Each row was made from one small tree. The marks that hang from a mark follow it in brackets, in the order of their numbers. Every link used is in the known rows. Write each row's tree.
Known rows:
q999(q695): [ 19   7  -7   4  -4 -45  13  10  10   0 -35  30 -16  -9  -7   9 -10 -10
  -8  -1]
q558(q333(q217 q416 q549(q55))): [ 19   6  29   4   7  38   8 -16   6 -18  58   9 -26   6  -4   7 -11 -16
 -39 -10]
q333(q217 q549 q558): [  3  -4   2   4 -13  15  -1 -11   4 -15  21   5 -27   7  -8   4 -17 -14
 -10   3]
q333(q217 q416 q549 q558): [ -2  -3  39   1 -16  39  -5  -8   6 -18  15  17 -30   8  -3   6 -23 -18
   3   3]
q999(q558 q695): [ 22   1  -4   5  -2 -43  16  34   4  -6 -39 -18 -13 -12  -8  14  -9 -15
  -9   6]
q558(q333): [ 16  10   3   9   3 -48  12 -10   9 -15 -24   6 -22  -3  -1   4 -10 -17
 -38  -3]
q55(q549): [ 15  13  10  10  -6 -34   5 -21   8  -6  14 -35 -59   2   6   1  -8 -49
  -9  -6]
q649(q333(q217 q416 q549 q558)): [ -6  -5  44   5  -6  24  24  -6   7 -26  20 -16 -31  14  -3  13 -21 -21
  11   4]
q649(q333(q217 q416 q549(q55) q558)): [ 11 -10  40  -2  -1  46  28 -17   0 -25  79 -23 -32  12  -5  12 -11 -14
  11  -4]
q999(q217 q558(q333) q695): [-29  -6  -9   3  12 -49  19  65   7 -15 -53 -11  -8 -12  -3  15  -9 -20
 -37   9]
q333(q217 q549(q55) q558): [ 20  -9  -2  -2  -8  35   4 -23  -2 -15  79  -1 -28   5 -10   4  -6  -5
 -10  -4]
q999(q217 q558(q333(q416)) q695): [-33  -5  28   2   9 -25  15  68  10 -18 -58   2 -12 -11   1  17 -15 -26
 -25   8]
q333(q416): [ 11  12  41   4  -8 -19   5  -6  11 -10 -14   3 -23  -4  11   7 -15 -20
   4  -3]
q549(q55(q416)): [ 37   5 -22   0  -5 -25   8 -43   4  -8  48 -24  12 -10  15   8  -9   1
  -9 -12]
q558(q333(q217 q416 q549)): [  1  11  32   8   2  17   5  -7  13 -19  -3  15 -25   8  -2   7 -22 -24
 -37  -3]
q448(q333(q416)): [  9  13  38  11   0 -22   5 -26  12 -18 -17  50 -18  -4   9   7 -17 -18
   7  -9]
q999(q217 q558(q333(q549)) q695): [-32  -8 -41   4  11 -31  22  56   7 -14 -33 -14  -5  -4  -5  13 -11 -17
 -33   8]
q333(q217 q416): [  2  14  66   5  -7   2  -1  -2  14 -11  -6   3 -23  -4   4   9 -21 -24
 -11  -2]
q448(q333(q217 q416 q549)): [ -2  12  32  13   2  20   1 -29  13 -18  13  45 -19   6   3   7 -23 -21
  -4  -9]
q558(q333(q549)): [ 13   8 -28  10   3 -26  15 -15   8 -15  -3   1 -21   8  -1   2 -10 -14
 -34  -4]

Write each row's tree:
[ 21  -8 -28   8  -3  29  -3 -66  -1 -23  75  38   9   3   0   7 -18   1
  -9 -13]	q448(q333(q217 q549(q55(q416)) q558))
[-15 -13 -44  -1  16  -9  27  46   0 -15  25 -20  -8  -6  -6  12   2 -10
 -33   0]	q999(q217 q558(q333(q549(q55))) q695)
[ 29 -11 -53   7  -5   9   4 -72  -3 -22  66  39  11   3   6   5 -12   7
   7 -13]	q448(q333(q549(q55(q416)) q558))
[ -2  -3  75   5  -5   5  22  -1   8 -26   0 -14 -30   5  -2  14 -21 -26
   7   4]	q649(q333(q217 q416 q558))
[ 31 -11 -50  -3 -14  11   4 -51  -4 -14  67 -10   6   3   7   5 -12   5
   4  -7]	q333(q549(q55(q416)) q558)
[ 17  -8  34  -3 -11  59  -1 -19   0 -17  74  11 -30   6  -5   6 -13 -11
   2  -4]	q333(q217 q416 q549(q55) q558)
[-42  -3   8   5   8  -4  12  40   8 -24 -13 -40 -11   1  12  11 -16 -26
 -21   6]	q999(q217 q558(q333(q416 q549)))
[  5  -5  50   4  -7 -16  28  -6   5 -25  -9 -13 -30   4   4  11 -16 -21
  23   3]	q649(q333(q416 q558))
[  8   9   8   8   1  -3  10 -10  10 -17  -8  15 -21   9   4   4 -16 -18
 -23  -4]	q558(q333(q416 q549))
[ 27   4 -30   4   5  12   7 -44   4 -16  59 -11  11   2   3   7 -16  -5
 -52 -12]	q558(q333(q217 q549(q55(q416))))
[ 10   7  32  12   9 -24   9  16   6 -22 -20 -43 -19  -6  -8  12 -13 -26
 -54   4]	q999(q558(q333(q217)))
[  0  -1  70   2 -15  20  -7  -1   8 -18  -4  21 -31   0  -3   8 -23 -21
  -1   3]	q333(q217 q416 q558)
[  5   8  14   6   1 -13  35 -13  10 -18   9 -36 -23  10  11  12 -14 -21
  18  -3]	q649(q333(q416 q549))
[ 24 -10  10  -4 -12  37   7 -24  -3 -16  69  12 -29   7   0   3  -8  -5
  18  -6]	q333(q416 q549(q55) q558)
[ 18   6  32  -2  -2  42   6 -20   5 -10  72  -6 -24   3   3   7 -12 -13
  -7 -10]	q333(q217 q416 q549(q55))
[ 28 -13 -45   0  -3  -2  33 -48  -4 -22  71 -43   4   8   8  11  -9   3
  14  -7]	q649(q333(q549(q55(q416)) q558))
[  0  14  64  13   2  -1  -3 -22  15 -19 -10  49 -18  -5   4   9 -21 -23
  -8  -9]	q448(q333(q217 q416))
[ 32  -5  -4   1  10  16  20  21  -1 -17  19   0 -16  -1 -11  13  -6 -12
 -23  -2]	q999(q558(q333(q416 q549(q55))) q695)
